What can hang from each mark
K_855: K_496 K_828
K_214: K_828
K_194: K_214 K_496 K_945
K_364: K_194 K_214 K_247
K_828: K_214 K_247 K_496
K_247: K_194 K_364 K_496 K_775 K_828
K_775: K_194 K_247 K_496
K_496: K_247 K_855

Every row comes from one small tree of marks. Brackets hold a mark, then the marks that hang from it, in the order of their numbers. Every link used is in the known rows. Which tree was each row made from?
In the rows, 128 means zero.
Known rows
[K_364 K_214]: [147 148 162 133 128 120 133 130 101 134 109 133 135 129 134 125 117 105
 121 118 150 129 149 122 131 125 146 103 113 122 144 127]
[K_828 K_214 [K_247 K_775] K_496]: [130 170 178 110 132 169  73  51 159  92 150 149 126  81 142 126 142 160
 121 115 120 158 173  94 155 159 132 121 134 142 161 175]
[K_214 [K_828 [K_247 K_194 K_364] [K_496 K_855]]]: [165 193 141  99 134 149  98  36  95 101 151 100  80  95 149 136 120 143
  95 100 147 113 187  54 160 153 128 167 152 118  90 136]
[K_855 [K_496 K_247] [K_828 K_214]]: [139 170 136 136 148  94 117  88 132 139 121  89 134  62 118  98 129 137
 114  94 134 152 162 139  81 141  87  97 129 119 136 158]
[K_214 [K_828 [K_496 K_247]]]: [156 159 106 133 148  93 140  52 131 117  96 119 127 103 135 141 118 125
 120 128 130 128 140  94 169 139 142 119 131 122 116 140]
[K_496 K_855]: [142 144 121 106 141 119 136  89  92 125 133 100  94 119 118 137 114 100
 124 106 145 127 134 121 129 136 140 114 150 135 106 113]
[K_247 [K_364 [K_194 [K_214 K_828]]] [K_775 K_496]]: [151 165 177 149 144 102 140  74 105 134  81  97 131 113 129 123 133 148
 109 138 187  89 173  94 153 130 105 116 117 101 171 204]
[K_828 [K_496 K_247]]: [140 169 116 123 152 107 122  76 111 113 105 129 130 104 134 131 121 115
 120 115 117 157 142  85 152 139 142 116 132 147 119 146]
[K_194 K_214 [K_496 [K_247 K_364 K_775]] K_945]: [124 187 153 145 214 148 157  54 105 115 115 102 128 124  68  91 140  98
  99 137 198 168 162 123 145 148  73 123 156 153 171 199]
[K_828 K_214 [K_247 [K_194 K_945] K_364 K_775]]: [101 195 176 137 178 177  90  79 121 106 190 111 104  72 118 107 143 161
 112  95 185 167 191 118 129 148  86 139 164 149 138 229]
[K_496 [K_247 K_828] K_855]: [155 164 111 120 194  84 138  93 114 128 142  77  73  97 109 140  84 132
 113 117 154 132 119 118 136 142 127 161 168 178  63 129]
[K_855 [K_828 K_214 [K_247 K_775] K_496]]: [133 174 170 103 123 149  68  54 171 109 155 136 108  58 163  96 126 167
 116 101 113 139 187 112 143 147 132 118 148 132 159 181]
[K_364 [K_194 K_214 K_496 K_945] [K_247 K_828]]: [151 163 161 118 146 103 152 116 143 130  79 105  92 176 107  98 159 110
  84 155 173 121 144 120 140 149 109  98 124 113 161 181]
[K_247 [K_496 K_855] [K_775 [K_194 K_214 K_945]]]: [ 94 171 137 138 173 146 110  28  99 161  83  83 102 123 103  91 147 108
  94 114 213  85 162 128 109 152  92  86 167 136 108 184]
[K_855 K_496 [K_828 K_214]]: [136 147 155 123 103 108 118  95 126 140 123  99 130  68 129 100 148 127
 115  90 129 140 179 153  67 138 107  85 131 104 154 157]
[K_247 K_194 K_775]: [123 144 161 124 142 125 109 103 114 164 152 105 108 100 109 140 116 155
 128 109 185 143 143 123 144 124 124 141 137 144 102 185]
[K_364 [K_194 [K_496 K_247]] K_214]: [172 157 155 140 144 133 171 118 107 123  65 103 158 150 127 123 105 133
 101 150 165 127 132  68 141 134 119 105  99 120 142 121]
[K_855 [K_496 [K_247 K_364]] [K_828 K_214]]: [131 189 140 136 154 100 121  92 100 130 126  80 134  47 110  90 132 141
 107  86 139 161 187 130  75 143  78 127 129 133 142 165]
[K_855 [K_828 K_247]]: [138 168 122  92 131 103  93  87 144 136 145 120 103 105 156 102 107 134
 145 100 112 142 153 114 134 124 148 110 152 114 132 148]
[K_496 [K_247 K_194 [K_364 K_214] K_828] K_855]: [158 201 166 143 203 111 129 128  67 143 151  65  70  86 114 131  76 147
  71 110 197 121 164  96 123 140 101 199 147 178  49 145]
[K_247 K_775]: [129 139 149 121 145 116 126  93 128 144 139 121 123 102 108 130 125 132
 144 114 162 143 141 134 145 125 140 129 139 149 136 164]
[K_247 K_496 K_775]: [113 137 160 132 150 114 124  56 129 166 107 125 121  88  90 125 135 144
 125 119 166 141 144 118 126 121 140 145 140 145 120 138]
[K_828 K_247]: [135 161 134 101 137 120  97  87 133 116 139 133 120 124 134 127 122 123
 154 113 121 159 137  97 151 135 147 113 138 123 132 142]
[K_247 [K_194 K_214]]: [128 151 158 107 142 118  99 128  96 141 127 103 107 142 123 127 125 113
 117 114 171 150 153 118 146 138 110  77 126 108 120 185]
[K_775 [K_247 [K_496 K_855]]]: [128 170 133 123 174  92 116  47 107 143  86 105 107  92 120 132 128 127
 113 117 152 136 132  95  97 122 121 137 139 140  88 121]
[K_364 K_194 K_247]: [143 154 129 111 114  90 127 141 124 145  88 118 110 142 133 122 134 133
 125 117 139 127 119  89 157 131 142 121  85 116 141 142]
[K_496 [K_247 [K_364 K_194] K_775] [K_855 K_828]]: [154 180 103 121 180 105 143 104  91 139 127  46  89  63 124  91  80 161
  99  88 164 104 157  95 139 132 106 166 148 172 100 151]
[K_247 [K_775 K_194] K_828]: [122 155 147 131 133 100 116  92 129 170 135  96 116  88 129 125 110 173
 139 125 192 105 151 138 136 125 133 152 154 166  84 209]
[K_828 [K_247 K_496]]: [120 159 146 110 145 119  94  50 137 138 112 136 118 109 119 121 134 133
 137 117 129 154 143  82 128 135 149 125 141 121 119 117]
[K_364 [K_194 K_496] [K_214 [K_828 K_247]]]: [193 157 173 122 106 150 153  77 145 108  76 110 149 160 150 124 113 144
 106 154 158  93 151  64 157 138 139 102 106  77 161 113]
[K_775 [K_247 K_194 K_364 [K_828 [K_496 K_855]]]]: [152 206 160 118 166  99 100  84  74 118 141  92  78  64 153 139 115 163
  81 109 165 133 183  80 118 129 111 197 149 175  52 194]
[K_855 [K_496 [K_247 [K_364 K_194]]] [K_828 K_214]]: [147 181 135 139 134 105 133 122  93 124 105  62 141  56 128  86 124 162
  99  83 140 142 188 106  80 140  80 111 109 131 141 169]
[K_855 K_496]: [140 146 148 120 113 104 128  91 102 140 107 116 141 112 104 125 152 112
 132 101 137 148 153 127  90 133 126 106 112 117 138 138]
[K_194 K_214 K_945]: [119 155 127 128 157 123 127 108 110 120 112 115 118 149 117 106 150  71
 118 114 155 145 154 147 131 142 117  43 150 111 159 183]
[K_214 [K_828 [K_247 K_194] K_496]]: [156 172 145 106 115 130  87  43 138 117 131 126 110 114 159 144 126 150
 118 117 137 122 162  70 171 140 145 125 140  96 106 160]
[K_194 K_214 [K_496 [K_247 K_364]]]: [144 174 152 118 178 127 151  84  87 110 102 101 135 137  86 109 127  94
 115 140 166 179 156  95 148 147  88 117 128 130 149 156]

Write each row's tree
[128 201 140 161 198  94 134  96  80 145 142  75 101  73  87 113 137 139
  91  97 191 156 178 124  79 134  78 167 155 169  77 205]
[K_855 [K_496 [K_247 [K_194 K_945] K_364 K_828]]]
[134 153 176 126 149  75 117  98 160 186  87 112  83  93  96 120 137 188
  96 129 176 109 133  96 143 132 137 193 113 155 105 151]
[K_364 K_194 [K_247 K_496 K_775 K_828]]
[121 183 128 154 169 112 116  88 119 148 136  73 115  67 119  93 144 136
  85  84 171 147 170 148  64 141  65  84 153 114 122 200]
[K_855 [K_496 [K_247 [K_194 K_945]]] [K_828 K_214]]
[129 147 141 130 141 150 157  72 100 136 131 115 123 145 105 126 151 102
 107 133 185 148 149 126 112 128 113  97 163 110 122 174]
[K_247 [K_194 K_496 K_945]]
[124 157 163 133 151  92 140  85  97 153 122 111 103  68  94 127 128 145
 112 113 164 147 173 113  99 123 142 177 159 160  87 142]
[K_247 K_364 K_496 K_828]
[122 187 127 152 188  98 115  69 125 181 135  73 106  71 100  93 133 146
  94  89 188 131 161 147  88 127  79 130 152 142 109 208]
[K_855 [K_496 [K_247 [K_194 K_945] K_775]] K_828]
[150 208 191 114 134 147  84  71 128 123 135 138 114  74 161  82 117 148
  98  98 127 121 213  87 145 138 146 166 129 143 160 159]
[K_855 [K_828 [K_247 [K_364 K_214] K_775] K_496]]
[134 139 166 129 159 117 128  71 125 131 134  95  79  70 108 139 122 147
  89 118 163 123 158 130  85 148 122 136 173 148  83 117]
[K_247 [K_496 K_855] [K_828 K_214]]
[167 149 135 106 128 127 125  54 112 101  95 101  91 132 137 131 130  85
  89 121 141  95 163 106 160 160 133  80 138 101 134 126]
[K_194 [K_214 [K_828 [K_496 K_855]]]]
[147 184 154 110 195 142  83  67 104 130 125  84  79 110 118 128 112 131
  75 114 179 127 152  82 172 165  90 133 136 160  93 175]
[K_828 [K_496 [K_247 [K_194 K_214] K_775] K_855]]
[164 180 150 148 151 111 122  82 115 140  96 113 125 109 152 143 105 138
  84 125 165 107 158  77 162 137 127 126 114 113 103 147]
[K_364 [K_214 [K_828 [K_496 [K_247 K_194]]]]]
[143 156 179 125 148 110 125 144 102 128 123  80  99 102 110 106 113 163
 102 120 183 125 184 115 148 138 113 139 131 166 130 211]
[K_247 [K_364 [K_194 K_214]] K_775 K_828]
[127 176 130 121 167 111 125  90 114 144  55  91  71 157 105  94 164  90
  68 113 168 100 136  94 125 161 110  84 122 111 141 126]
[K_364 [K_194 K_214 K_945] [K_247 [K_496 K_855]]]
[135 154 176 111 169 110 101  84  98 162 123  75  50 113 100 130 116 136
  68 120 194 118 162 113 106 147 110 134 162 138  52 145]
[K_247 [K_194 K_214] [K_496 K_855] K_828]
[109 177 157 123 139 134 104  98  80 147 113  93 135 112 123  95 131 131
 134 113 193 127 180 119 147 143  98 117 124 146 133 223]
[K_247 K_364 [K_775 [K_194 K_214]]]
[142 194 174 120 143 142 106 110  97 108 133 136 128 117 139 113 115 121
 129 107 139 152 176  86 141 140 138 140 116 131 150 136]
[K_828 [K_247 [K_364 K_214]]]
[158 189 151  98 115 181  99  83  92  50 130 105 111  92 164 115 129 151
  91  96 111 129 197  43 136 168 121 115 128 137 137 139]
[K_828 K_214 [K_247 [K_364 K_194]] [K_496 K_855]]
[140 172 162 112 112 124  79  74 148 123 139 106 123  75 143  96 143 144
 125  87 116 150 182 129  80 145 108  92 132  98 158 153]
[K_855 K_496 [K_828 K_214 K_247]]
[145 145 129 106 128 122 128  98 118 126 149  81  88  78 139 107 108 117
 108  94 136 119 158 151 103 141 122  90 166 119 118 129]
[K_496 [K_855 [K_828 K_214]]]
[133 173 188 148 168  86 135  66 110 150 142 130 108  66 110 139 128 161
 122 129 178 130 169 123 121 113 132 197 156 168 119 198]
[K_247 K_364 [K_775 K_496] K_828]
[159 174 161 128 188 134 164  68 102  94 154  77  98  74  85 130 106 140
  88 137 171 156 160 112 111 159  83 178 170 171  97 138]
[K_194 [K_496 [K_247 K_364 [K_828 K_214]] K_855]]
[147 196 202 135 155 132 135 105  76 134 106 114 149 117 136 123 125 139
  98 138 197 154 171  80 109 115  94 158 104 125 125 178]
[K_775 [K_247 [K_194 K_496] [K_364 K_214]]]
[137 175 112 119 120  95 122  48  87 174 100  87 109 105 173 111 110 121
 123 112 159  62 142 117  99 123 127 109 163 105  93 163]
[K_775 K_194 [K_496 [K_855 K_828]]]
[138 172 161 106 116 160  80  66 143  77 140 151 129  98 160 129 144 135
 126 111 100 162 172  85 146 157 140  95 132 118 155 158]
[K_828 K_214 K_247 K_496]
[144 147 128 121 145 155 169  53 120 114 139  92  97 104 123  92 139  93
  82 118 157 117 166 160  79 145 105  74 192 107 148 137]
[K_194 [K_496 [K_855 [K_828 K_214]]] K_945]
[157 160 171 119 149 103 125  61 132 140  88  94 130 144 129 134 130 129
 106 159 199 139 145 105 146 126  81  96 124  80 127 196]
[K_775 [K_247 [K_194 [K_214 K_828] K_496]]]
[130 170 198 109 173  85  78 125 150 176 142 105  55 118  99 121 130 157
  97 127 201 131 145 133 172 146 105 169 115 148 109 211]
[K_364 [K_247 [K_194 K_214] K_775 K_828]]
[156 158 154 111 135 124  98  82 159 114  99  92 113 139 133 114 110 157
 127 129 161 103 152  90 192 149 121  85 116 101 162 179]
[K_364 [K_194 [K_214 [K_828 [K_247 K_775]]]]]
[148 159 122 148 191 113 176  41 137 114  84  96 128 156  95 112 133  78
 102 155 180 134 134 129 151 146  90  63 157  93 165 163]
[K_194 [K_214 K_828] [K_496 K_247] K_945]
[114 135 194 145 160 117 117  70 158 151 139 118 106  51  92 131 130 181
 105 128 177 140 162 142 106 134 120 157 159 163 107 165]
[K_247 K_496 K_775 [K_828 K_214]]
[121 188 125 152 204 126 140 120  95 112 102  76 120 115 102  88 127 126
 100 112 185 145 166 103 154 146  83  99 131 160 156 220]
[K_496 [K_247 [K_364 [K_194 K_214 K_945]] K_775]]
[132 164 164 136 160  80 108 112 146 117 138 111 123  71 149 135 118 166
 128 125 151 159 146 140 110 126 108 127 140 151 112 206]
[K_775 [K_247 [K_828 K_214]]]
[111 180 124 145 175  99 113 101 111 138 122 108 121 112 143 123 138 124
 123 111 175 155 140 125 113 110 101  99 148 126 107 220]
[K_775 [K_247 [K_194 K_945]]]
[114 180 102 164 191 105 126  50 137 152  90  76 132 125 121 101 119 121
 121 133 212  93 140 139 167 153  76  79 155 128 130 229]
[K_496 [K_247 [K_775 [K_194 [K_214 K_828] K_945]]]]
[174 166 156 129 134 136 124  59 129 127  70  89 105 126 147 126 107 149
  84 121 157  64 153  55 133 147 141 118 121  97 116  74]
[K_364 K_194 [K_214 [K_828 [K_247 [K_496 K_855]]]]]
[131 144 151 124 150 142 159  75 114 114 101 122 131 168 102 105 159  66
 110 144 167 153 151 139 124 144 110  51 153 100 175 172]
[K_194 K_214 K_496 K_945]
[135 150 186 119 136 125 128  68 133 159 109  92 123 135 108 111 125 148
 117 159 210 112 161 132 139 145 102 127 146 142 117 216]
[K_247 [K_775 [K_194 K_214 K_496]] K_828]
[152 173 180 130 149  79 119 141 140 161 113 133  89 125 124 126 123 126
 105 129 157 117 137 128 145 134 147 167 102 138 129 138]
[K_364 K_214 [K_247 K_828]]
[136 204 137 133 126  97  99  54  91 114  63 105 154 109 177 104 139 130
 117 128 165 106 189  83 151 140  97 103 117 107 131 230]
[K_775 [K_194 [K_214 [K_828 K_496]]] [K_247 K_364]]
[154 148 168  92 144 156 131  77  87 129 122  84  92 161 102 131 127  94
  88 135 190 134 152 105 132 152  95  97 142 104 110 141]
[K_247 [K_194 K_214 [K_496 K_855]]]
[161 183 139 142 154  80 146 121  86 130  99  65 125  79 101 115 117 167
 107 106 158 143 171  89 100 135 102 163 116 167  97 168]
[K_855 [K_496 [K_247 [K_364 K_194] K_828]]]
[148 173 133 117 138 114 123  64 123 107 141 118 117 105 130 121 117 130
 146 113 142 140 164  97 156 131 135 143 143 112 132 144]
[K_214 [K_828 [K_247 K_364]]]
[158 167 159 137 133  82 136 107 144 158  88 134 110 141 132 129 133 109
 114 128 157 100 130 125 164 134 141 136  92  92 159 117]
[K_364 [K_214 K_828] K_247]
[146 135 195 123 132 141 139  96 129 131 162 104 106 101 111 148 123 165
  97 144 188 150 165 131 110 137 105 131 159 125  98 181]
[K_247 [K_194 K_496] [K_828 K_214]]
[125 189 126 135 184 130 100  88 102 116 106 111 107 132 133 113 139  97
  83 114 162 155 163  98 150 155  97  69 145 129 120 209]
[K_828 [K_496 [K_247 [K_194 K_214 K_945]]]]
[149 150 110 110 145 137 178  49 108 133 126  90  91 123 118  93 131  77
  95 116 157 108 152 149  92 131 125  93 193 111 131 128]
[K_194 [K_496 [K_855 K_828]] K_945]
[159 177 132 135 178 116 146 132  91  94 141  52  90  66 120 125  86 169
  87 107 163 130 159  96 120 154  94 155 148 179  82 156]
[K_496 [K_247 [K_364 K_194] [K_828 K_214]] K_855]
[127 186 109 117 183 103  98  73 115 170 106  50  90 106 134  81  86 131
 108 108 191  90 143 127 147 152  83 109 155 147  95 190]
[K_496 [K_247 [K_775 [K_194 K_214]]] [K_855 K_828]]
[126 170 165 100 149  96  84 135 118 160 115 114  85 155 114 118 145 110
 112 119 170 150 135 112 164 143 109 113  98 104 132 180]
[K_364 [K_247 [K_194 K_214]]]
